Known rows, with every way that one mark hangs from another:
ribe(fase sidafiz): [-11 -24 -22 -31  13  24  35  15  12   4 -15   1 -15  -3   9   4  -9  -5
  -7  44  -9  -9 -14]
ribe(fase(tepu)): [ -6 -21   0 -39  17  12  33  18  -5   0 -11   2  -3  -6  -5 -13 -10  14
   1  26 -14  -9  -2]
fase(firos ribe(sidafiz) tepu vatap): [ 17   0  27  43  30   7 -20  -5 -16  19   6 -19 -16  16  19   7 -43  17
  47  14   0 -32 -16]
rigaf(fase fisaf): [-23   1  26 -43 -12 -30  46  20 -12 -22 -25  27  -5 -16 -28 -51 -11  -1
  -7  28  11  30  -2]
sidafiz(ribe(fase(firos tepu)) vatap): [-17 -16   2 -11  40  44  39 -17  13  10  11   9   5   1  39  29   1 -20
   2  17 -10 -24 -29]
mobe(fase): [-29  -3  23 -41  -2  -5  38  18 -12   4  -1  29 -14   7   6 -18 -30  10
 -12  34 -30   2  25]
mobe(fase(ribe tepu vatap(sidafiz))): [ -2   1  69  18  34   6  -9  24 -23  13   1  17 -15  19   6  -1 -53  16
  29   3 -23 -41  16]
vatap(sidafiz(ribe(fase(firos mobe)))): [-11 -16   6 -24  10  19  33  -4  18  36  -7  41   2   8  30  43  -6 -41
   9  10  -5 -35 -21]
fisaf(rigaf(fase(firos ribe tepu))): [  8   8  60 -16 -10 -30 -14  14 -27  -1   8  26 -11 -23 -20 -19 -14  26
  14   6   1  -7  -6]
fase(firos vatap): [ -1 -18  15   8   1 -32  14 -13 -15  23 -12   8 -10  14   9 -12 -36   0
   8  23 -11  -5  -5]
sidafiz(ribe(fase) vatap): [-31 -21  -9 -28  21  38  43  -4  16   5 -12   8  -7  -8  27  11   3 -27
 -10  40  -9   1 -25]
vatap(sidafiz(ribe)): [-38 -12  13 -26   9  25  57  15   9  -2 -24  27 -20  16  15  13 -20 -14
   0  23 -21 -14  -7]
vatap(sidafiz(ribe(fase(mobe)))): [-19 -16  -4 -36   7  25  34  15  16  21 -23  30  -2   1  20  22  -4 -35
  16  21  -7 -18 -18]
fisaf(rigaf(fase)): [-14 -10  18 -50 -29 -36  19  27 -15 -20 -19  31 -15 -28 -25 -44  -8  11
  -6  33  -6  26  -7]
fisaf(rigaf): [-18  -1   6 -47 -24 -13  22  22 -13 -13 -27  22 -19 -10  -4 -37 -15  14
 -11  39 -26  28  -1]
fase(firos mobe ribe tepu vatap): [ 22   7  36  33   9 -27 -35  -5 -33  40   1  -5   0   9   9 -12 -40  12
  66   8   4 -13  -2]
fase(firos mobe vatap): [  6 -11   3   8  -8 -40  -4  -9 -20  37 -11  11   0  10  14 -17 -34  -9
  37  24  -1   5  -6]
tepu(fase(firos vatap(sidafiz))): [  2 -13  43  17  18 -18   5  14  -6  29  -1  24 -20  21  23   8 -40 -22
   1  11   0 -25   4]
fisaf(rigaf(fase(firos))): [ -8 -10  28 -40 -26 -42  18   8 -13  -5  -3  42 -11 -22 -15 -23  -7   4
 -14  22  -5  10  -9]
fisaf(rigaf(fase(tepu vatap(sidafiz)))): [  3 -16  32  -7   7 -25  -2  35 -17 -23 -19  25  -9 -13 -19 -37 -24   8
  25   6  -5  -7 -21]
rigaf(fase): [-23 -23  16 -37 -11 -33  39  21 -15  -5 -12  19 -16 -12 -25 -32 -15   8
   2  35   1  14   4]
vatap(sidafiz(ribe(fase(firos)))): [-20 -25  18 -26  19  26  51  -7  22  23  -8  38  -9   9  23  49  -8 -32
 -22  10 -14 -46 -20]
tepu(fase(firos mobe ribe(sidafiz))): [ 11  22  29  14   1   0 -25  16  -9  40  17   5 -24   2  32  13 -27 -13
  40  28  18  -7   8]
tepu(fase(firos)): [-10  -1  29 -19   0 -16  22  12  -8  20   9  19 -20   7  17  -4 -23  -7
 -12  24  -2  -1  18]
tepu(fase(firos mobe ribe vatap)): [ 22  15  51  27  -4 -39 -49   5 -26  54   5   2 -14   6  17  -8 -40 -13
  47  17  21  -3  12]
vatap(sidafiz(ribe(fase(mobe tepu)))): [-13 -13  -2 -30  25  41  30  20  11  11 -15  22   6   3  19  20  -6 -21
  34   9  -8 -27 -20]

Rows:
[  9  -6  31  20   9 -28 -13  17 -10  42   0  27 -11  16  30   4 -37 -32
  32  11   9 -15   3] => tepu(fase(firos mobe vatap(sidafiz)))
[ 19 -25  -9  17  36  18   3  -7   4  16   3 -11  -1   8  21  13 -26  -3
  22  18  -3 -37 -29] => ribe(fase(firos tepu vatap) sidafiz)
[ -6   0   6 -50 -38 -44   0  30 -19  -5 -18  34  -4 -32 -19 -50  -5   2
  24  32   2  37  -7] => fisaf(rigaf(fase(mobe)))
[-17  -5  32   7  20  15  13  22   6   8 -18  11 -24  19  24   8 -38 -31
  15  15   1 -15  -8] => tepu(fase(vatap(sidafiz(ribe))))
[-21 -21   9 -32  33  48  48  17  16  -2 -16  18  -5   6  13  24  -9 -13
   4  10 -17 -37 -19] => vatap(sidafiz(ribe(fase(tepu))))
[ -8  -6  25 -13  -6 -43  20  12 -17 -14 -32  13  -2 -10 -27 -57 -27  -6
  11  23  18  27 -13] => rigaf(fase(vatap) fisaf)
[ 16 -16 -11  -8  13  -9 -11  13 -15  21 -18 -10  12  -4   1 -26 -23  -1
  47  22   0  -2 -13] => ribe(fase(mobe tepu vatap))
[  8  19  50  -1 -10 -26 -24  13 -21  46  12  15 -18   0  17   0 -26  -7
  28  21  14   1  22] => tepu(fase(firos mobe ribe))
[-23 -14 -20 -28  13  30  24  -2  12  18 -12  10   5 -11  34   6   4 -38
  20  41  -1  12 -26] => sidafiz(ribe(fase(mobe)) vatap)
[-17   5  41  19  29  27   8  -7  -3  24  32  21 -19   8  47  26 -29  -7
   2  34 -16 -24   3] => mobe(fase(firos ribe(sidafiz(vatap))))
[  7  -9 -14  -7  16  17  -5   2  -1  17 -19 -11  11  -1  13  -7 -21 -16
  55  15   2  -9 -28] => sidafiz(ribe(fase(mobe tepu vatap)))
[  7 -10  21 -13  -6 -34 -12  24 -25 -23 -17   7  -6 -21 -24 -54 -24  19
  29  16  -1  14 -19] => fisaf(rigaf(fase(tepu vatap)))
[-13  -2  22  23  24  19  12  -8  -4  22  14   2 -22   6  38  19 -19  -4
  12  41  -4 -11 -13] => fase(firos ribe(sidafiz(vatap)))
[-27 -25   7 -39  16  34  52  12  21   7 -23  28 -13   5  13  29  -8 -25
 -14  21 -15 -29 -17] => vatap(sidafiz(ribe(fase)))
[ -2 -20 -26  -2  23  21  16  -7  11  32  12  12   3  -7  49  20   2 -33
  17  41   2  -7 -30] => ribe(fase(firos mobe) sidafiz(vatap))
[ 11 -24 -19   5  34  24   4  11   2   0 -13 -22  -6   3  10  -7 -27   3
  29  28  -5 -21 -27] => ribe(fase(tepu vatap) sidafiz)
[ -1   4  47  -1  12  -7  10   1 -23  18   7   6 -14   8   0   1 -27  26
  18  13 -11 -21  10] => fase(firos ribe tepu)
[ -3 -13  49  18  12 -15  -1  15 -18  22 -24   8 -24  14  -2  -6 -42   4
  21  23  -8 -19   2] => fase(ribe vatap(sidafiz))
[ 13 -30  11   5  11 -21   2  -1  -1  48 -11  29   5   8  19  15 -22 -31
  19  13  -1 -31 -18] => ribe(fase(firos mobe vatap(sidafiz)))
[ 17 -22  -2  -3  -2 -31  -8 -12  -9  46 -10  11   7  -1  12  -2 -20 -21
  23  22   3  -9 -15] => ribe(fase(firos mobe vatap))
[ -6  13  64  -6  17   1   6   4 -23  21  26  25 -10  10  11   8 -38  25
   9   7 -24 -32  26] => mobe(fase(firos ribe tepu))
[  6   3   9   0  -6 -30 -22  26 -20  26 -12  -3 -11   2  13 -37 -36 -15
  43  31  11  24   8] => tepu(fase(mobe vatap))
[ -2 -31  31   7  27 -23  18  27 -17  -9 -12  14  -6   3 -18 -24 -30   6
  33   8   1 -22 -10] => rigaf(fase(tepu vatap(sidafiz)))
[ -2  11  62  -3  -2 -16  -5  11 -17  33  13  12 -28   5  11   4 -28   2
  -2  22   6  -8  24] => tepu(fase(firos ribe))
[-12 -11  37   3  33   9  17  25 -15   1  -2  23  -6  21  13 -10 -49   6
  18   7 -30 -32  10] => mobe(fase(tepu vatap(sidafiz)))
[-10 -28 -14  -3  32  30  35  -9  16  19  11   9  -7  -2  42  25  -1 -25
 -13  42  -7 -18 -28] => ribe(fase(firos) sidafiz(vatap))
[  2  -4  21   9   7 -19 -11  36 -12  27 -15  15 -14  10  19 -19 -37 -26
  39  22   7   2   6] => tepu(fase(mobe vatap(sidafiz)))
[ 10  -1  74  34  18 -20 -22  13 -15  41   4  17 -28  18  16  16 -44 -14
  13   7   8 -34  11] => tepu(fase(firos ribe vatap(sidafiz)))
[ 10  -4  28  37  13  -7 -14 -10 -11  30  -1  -9 -24  14  17  11 -42   3
  29  27   1 -23 -13] => fase(firos ribe(sidafiz) vatap)
